Each row comes from the steps of one walk. Every step used is in the known rows, and no mark comes twice. Write the walk behind each row, first mark first.
Known rows:
y-h-a-w-r-q: [ -6  61 -11 -32 -30 -24 -28   1 -12  36  38 -22  18  -3  15 -43 -29  -1
  51  58 -27  -5 -25  35   0 -34 -65]
a-q: [ 15  16 -14  -3   4 -12  10 -31   7   2  16  12  14   3  11  27  -5  36
  40   0 -32 -33 -24  43  14 -24 -53]
h-a-q-r: [  0  35 -27  -4  19 -23   0 -32   9   6   3 -16  16 -29  20   0 -12  49
  53  -8 -49 -34  -6  31  18 -42 -65]
l-d-w-a-q-r: [ 14  35 -31  -3  25 -15   3 -28  -1  41   5  20  44   1  34  32 -14  85
  45  -1   2 -25 -29  20  47 -17 -47]
d-w-r-q: [  8  33 -34   1 -25   1  13 -16 -15  25   9 -15  11  24  35  19  -6  44
  16  45  -3   5 -28  45   5 -34 -52]
q-r-h-a-w-d: [  2  59 -21 -12  20 -49  -8   0   4  44  24 -12 -12 -21  13 -13 -13  34
  39  25 -25 -34 -26  31   8 -34 -49]
d-w-r: [  5  30 -31   0 -18  -3   8 -24  -6  38  -6  -6  12  28  33  39 -14  46
  14  30   0   4 -38  41   9 -35 -40]
a-h-y: [ -6  36  -9 -17  -6 -16  -2 -24  11  23   2  -7  27  -5  26  46 -21   7
  38  15 -15 -41 -59  37   7  -2 -54]
y-h-a-q-r: [ -5  53 -23 -12   0  -8  -8 -19  11  36  37 -14  31 -30  16  -9 -22  31
  75  -1 -42 -31  -8  43  23 -34 -74]
l-d-w-a-h-y: [  0  41 -22 -24  11 -14 -19 -22   0  50  -5  22  51   8  38  56 -18  53
  42  32  21 -34 -64  11  41   0 -43]
w-a: [ 21  31 -25  -8   5 -15   0 -33  10  13  14   5  13   1  18  10   0  41
  17  23   7  -9 -28  18  30 -15 -40]
y-h-a-w-r: [-11  59  -9 -32 -26 -27 -31  -3  -2  48  25 -17  18  -2  13 -26 -36   2
  51  44 -23  -7 -33  31   5 -35 -53]
y-h-a: [-13  43 -17 -30  -6  -5 -32 -14  15  37  43 -10  24 -12   1  13 -13  10
  55  36 -25 -24 -23  33  12 -35 -60]
h-a-q-r-w: [ 11  43 -39   4  20 -31  16 -33  -7  17   7  -8  15 -32  24 -20 -26  65
  54   1 -47 -29  -4  22  18 -45 -65]
r-h-a: [  2  44 -26 -18  16 -22 -20  -9   1   2  17  -7   1 -19   2   9  11  33
  31  53 -26 -44 -19  23  17 -22 -55]
q-a-w: [ -5  26 -16 -21  -6 -27  -9 -12   0  -1 -15   6   5 -21   7   6  -8  25
  20  11 -40 -10 -44  39   1 -33 -35]
h-a-q-r-w-d-l: [  7  35 -48   4  26 -39   5 -30 -12  55  33   3   6 -15  24  -8 -24  64
  66   8 -25 -30   3   9  -8 -57 -64]
r-w: [ 20  24 -24  -1   8 -22  20 -26 -11  25  27  10  11   0   7  12 -26  41
  21  28 -13 -12 -29  28   9 -28 -43]
l-d-w-r: [ -5  12 -15 -15  11  -8 -12 -15 -17  46   6   7  34  32  17  59 -22  50
  27  37   4  -4 -42  24   9 -25 -33]
q-r-w-d: [ 19  29 -29   8  25 -30  37 -22  -9  63  43  -3  -3  -3  13  14 -34  48
  32   0 -12   0 -24  32  -2 -42 -39]
l-d: [ -3  -3   5 -27  34 -13 -19 -16  -5  23  29  15  32  14  -9  61 -14  27
  32  25  -9 -26 -35  25  10 -15 -37]
y-h-a-q-r-w-d: [ 10  54 -35  -8   8 -20   8 -18  -5  74  54  -3  15 -20  13 -18 -34  43
  82  14 -34 -18 -14  29   8 -52 -63]
d-w-a-q-r-h: [ 31  71 -55  16  -4 -14  24 -25   9  28  -1   8  20 -14  48  -2   7  89
  35   5  -1 -35 -22  38  57 -12 -58]
a-q-r-h-y: [ 16  47 -19  15   1 -19  26 -13  -5  25  10   0  23 -36  22  -4   1  40
  53 -18 -20 -57 -23  54  39  -6 -65]
r-q: [ 11  15 -12 -12   0  -7   5 -18  -3  -5  40 -10   8   4   7  16   3  20
  23  36 -21 -18 -21  45   3 -24 -59]
a-h: [  2  34 -17 -22   7 -14   3 -28  19   1  13 -11  15   8  17  51 -27  26
  26  21 -34 -25 -45  33  -7  -5 -53]
l-d-w-r-h: [  2  30 -22 -14  12  -9  -9  -3 -25  42   9   8  30  24  13  47 -10  54
  29  52   7 -18 -39  25  15 -11 -36]
r-h-a-q: [ 13  46 -31 -12  11 -22 -10 -13  -2  -6  11   2   6 -23   7  -2  11  46
  48  41 -38 -55 -13  26  19 -20 -62]

Write each row's walk:
[  2  35 -35 -11 -11  -1  22 -15 -32 -16  -3 -40   6  -6  24  -4 -12  35
  22  41 -46  18 -28  27 -31 -15 -52]	w-r-q-a-h
[-10  30 -35 -22   7  -5   5 -26   4 -16 -14 -15  15 -22  16  40 -10  39
  28  15 -54 -10 -43  30 -15 -15 -47]	q-a-h
[ -8  33 -29 -18  -8  -2   6 -14 -15 -13  -1 -20  21 -32  25  12   6  20
  38  29 -39 -23 -43  39  -5 -14 -62]	r-q-a-h-y
[  0  39 -31 -15  16 -15 -18  -7 -28  32  -4   9  31  11  19  25  -6  69
  51  53 -14 -31 -27  13  19 -24 -49]	l-d-w-r-h-a-q
[ -4  30 -19 -16 -17 -26   1  -8 -20   6 -26 -11   2 -11  13 -13 -18  26
  14  17 -37  14 -40  31 -10 -32 -30]	q-a-w-r
[ -9  13 -31 -16   8   3  -4  -6 -40  21   0  -3  31   9  18  34  -3  57
  29  45 -15   7 -34  26  -2 -30 -38]	l-d-w-r-q-a
[-16  33 -26 -17  -6  -5   2 -22  -3   3 -23 -11  22 -34  21  36  -6  22
  37   8 -38 -24 -55  33  -1 -14 -46]	q-a-h-y
[ -4  32 -14 -10   0 -10 -12   2 -32  60  -1  12  39  13  19  44  -6  40
  36  47  22 -31 -50  26  30  -9 -38]	l-d-w-r-h-y
[ 15  27 -19  10  11 -16  27 -32   8  11  14  -6  19 -16  20  15 -14  49
  44 -31 -38 -29 -13  50  19 -23 -59]	a-q-r
[  8  62 -41  -9 -18 -10   0 -31  17  40 -16   6  30   2  56  36 -11  50
  29  26  17 -28 -60  26  42  -8 -50]	d-w-a-h-y
[ -7   9 -12 -23  21  -7 -21 -16   2  39  16  23  37  23  10  76 -12  50
  31  30   0 -26 -45  31  22 -27 -38]	l-d-w
[  5  49 -14   9   3 -18  18  -4  -5  36  15 -13  19 -35  18  10   2  24
  35  -4  -4 -46 -27  52  34  -5 -56]	q-r-h-y
[ 21  52 -37  -1  26 -17   4 -15  -9  37   7  23  39  -8  30  20  -3  91
  47  15   5 -39 -27  21  53  -3 -50]	l-d-w-a-q-r-h
[ -1  52 -25 -27  10 -51 -40   2  -2  46  34  12  -9   0   8  -4  -1  23
  41  64  -5 -50 -22  15  -8 -31 -53]	r-h-a-w-d-l
[-13  30 -17 -32  11 -52 -48 -15   7  54  28  12  -7  12  12  10 -17  15
  42  44  -7 -31 -28  14 -19 -55 -47]	h-a-w-d-l
[  2  24 -24 -15  12 -21 -15 -34   8  -2   3   1  12 -11  14  11  -4  40
  49  19 -44 -37 -14  25  14 -43 -59]	h-a-q
[  7  61 -34  -5   0 -17   9 -20  -3  47  39  -8  31 -35  17 -27 -35  47
  76   8 -40 -26  -7  34  23 -37 -72]	y-h-a-q-r-w
[ -3  47 -20  -8 -28 -29   1   8 -34  20 -31  -6   7 -30  16 -29  -2  16
  25  29 -18 -13 -49  34   8 -16 -34]	q-a-w-r-h-y
[ 17  26 -27 -13  19 -11 -12 -29   0  32   5  34  42  15  26  42  -7  74
  43  24   8 -27 -37  16  44 -17 -43]	l-d-w-a-q
[ -4  36 -30  -8 -24  -1  19 -12 -40   0 -13 -35  17 -18  30  -6  -9  18
  31  35 -29   5 -39  30 -18 -15 -54]	w-r-q-a-h-y
[ -3  43 -21 -24  -6  -6 -23 -21  14  30  36  -1  29 -16   7   3 -14  23
  73  24 -38 -36 -17  36  18 -35 -68]	y-h-a-q
[ 10  46 -23   6  16 -20  21  -8   4  17  23 -16   9 -24   9  12  -3  43
  27   2 -20 -33 -15  47  22  -7 -54]	q-r-h
[  1  21  -7 -23   2 -48 -26 -11   8  66  42  24  -7  30  10  25 -23   9
  31  28   7 -26 -36  33 -20 -38 -39]	a-w-d-l
[ 24  16 -26  -4  18 -27  20 -25 -11  58  47  17  -8  18   2  26 -24  37
  29  38  -4  -2 -37  22 -10 -45 -30]	r-w-d
[ 12  37  -2 -14 -25 -37   2  -4 -21  12  14 -14   1  18  21 -27 -27   9
  14  42 -17   3 -35  41  -7 -24 -47]	a-w-r-q
[ 16  34 -27  13  16 -27  38 -26  -8  34  25 -11  15 -20  17   1 -34  52
  25  -6 -20  -7 -17  38  15 -27 -50]	q-r-w
[ 17  42 -42  -3  -8  -7  -1 -33  18  31   2  14  18  10  38  31   2  63
  14  27  16 -13 -38  28  42 -26 -42]	d-w-a
[ 33  61 -32  16  -2 -21  25 -19  -6  25   3   4  25 -38  35 -29   8  54
  47  -9   3 -44 -22  29  59   1 -58]	w-a-q-r-h-y
[ 31  29 -31  15  20 -29  45 -30 -11  49  34   8   4  -7  19   3 -31  61
  51 -13 -28 -15 -18  36   5 -41 -48]	a-q-r-w-d
[ 45  42 -40   9   5 -28  32 -40 -15  19  15  23  17  -7  25 -25 -17  70
  32  22  -6 -13 -23  11  33 -20 -46]	r-w-a-q
[-13  55  -5 -38 -16 -29 -41  -7  15  44  34  -3  22 -10   8 -11 -29   1
  52  37 -28 -28 -36  38  16 -34 -58]	y-h-a-w
[ 33  33 -29  -1   2 -15  11 -39   5   5  10  15  17  -3  24  -1   2  55
  34   9  -8 -21 -23  21  36 -14 -48]	w-a-q
[ 23  68 -37  10   5 -33  39 -30  -9  45   3 -12  29 -33  47 -19 -39  54
  36  -2  -1 -17 -37  17  33  -5 -53]	q-r-w-a-h-y
[ 23  46 -26  13  13 -18  31 -17   1   8  17  -4  14 -25  16   2  -3  53
  45 -13 -37 -44 -10  52  26  -8 -64]	a-q-r-h
[  4  20 -32  -5 -13   1  19 -12 -39 -10   4 -31   3  -8  13 -10   5  31
  18  35 -33  21 -18  32 -18 -30 -46]	w-r-q-a
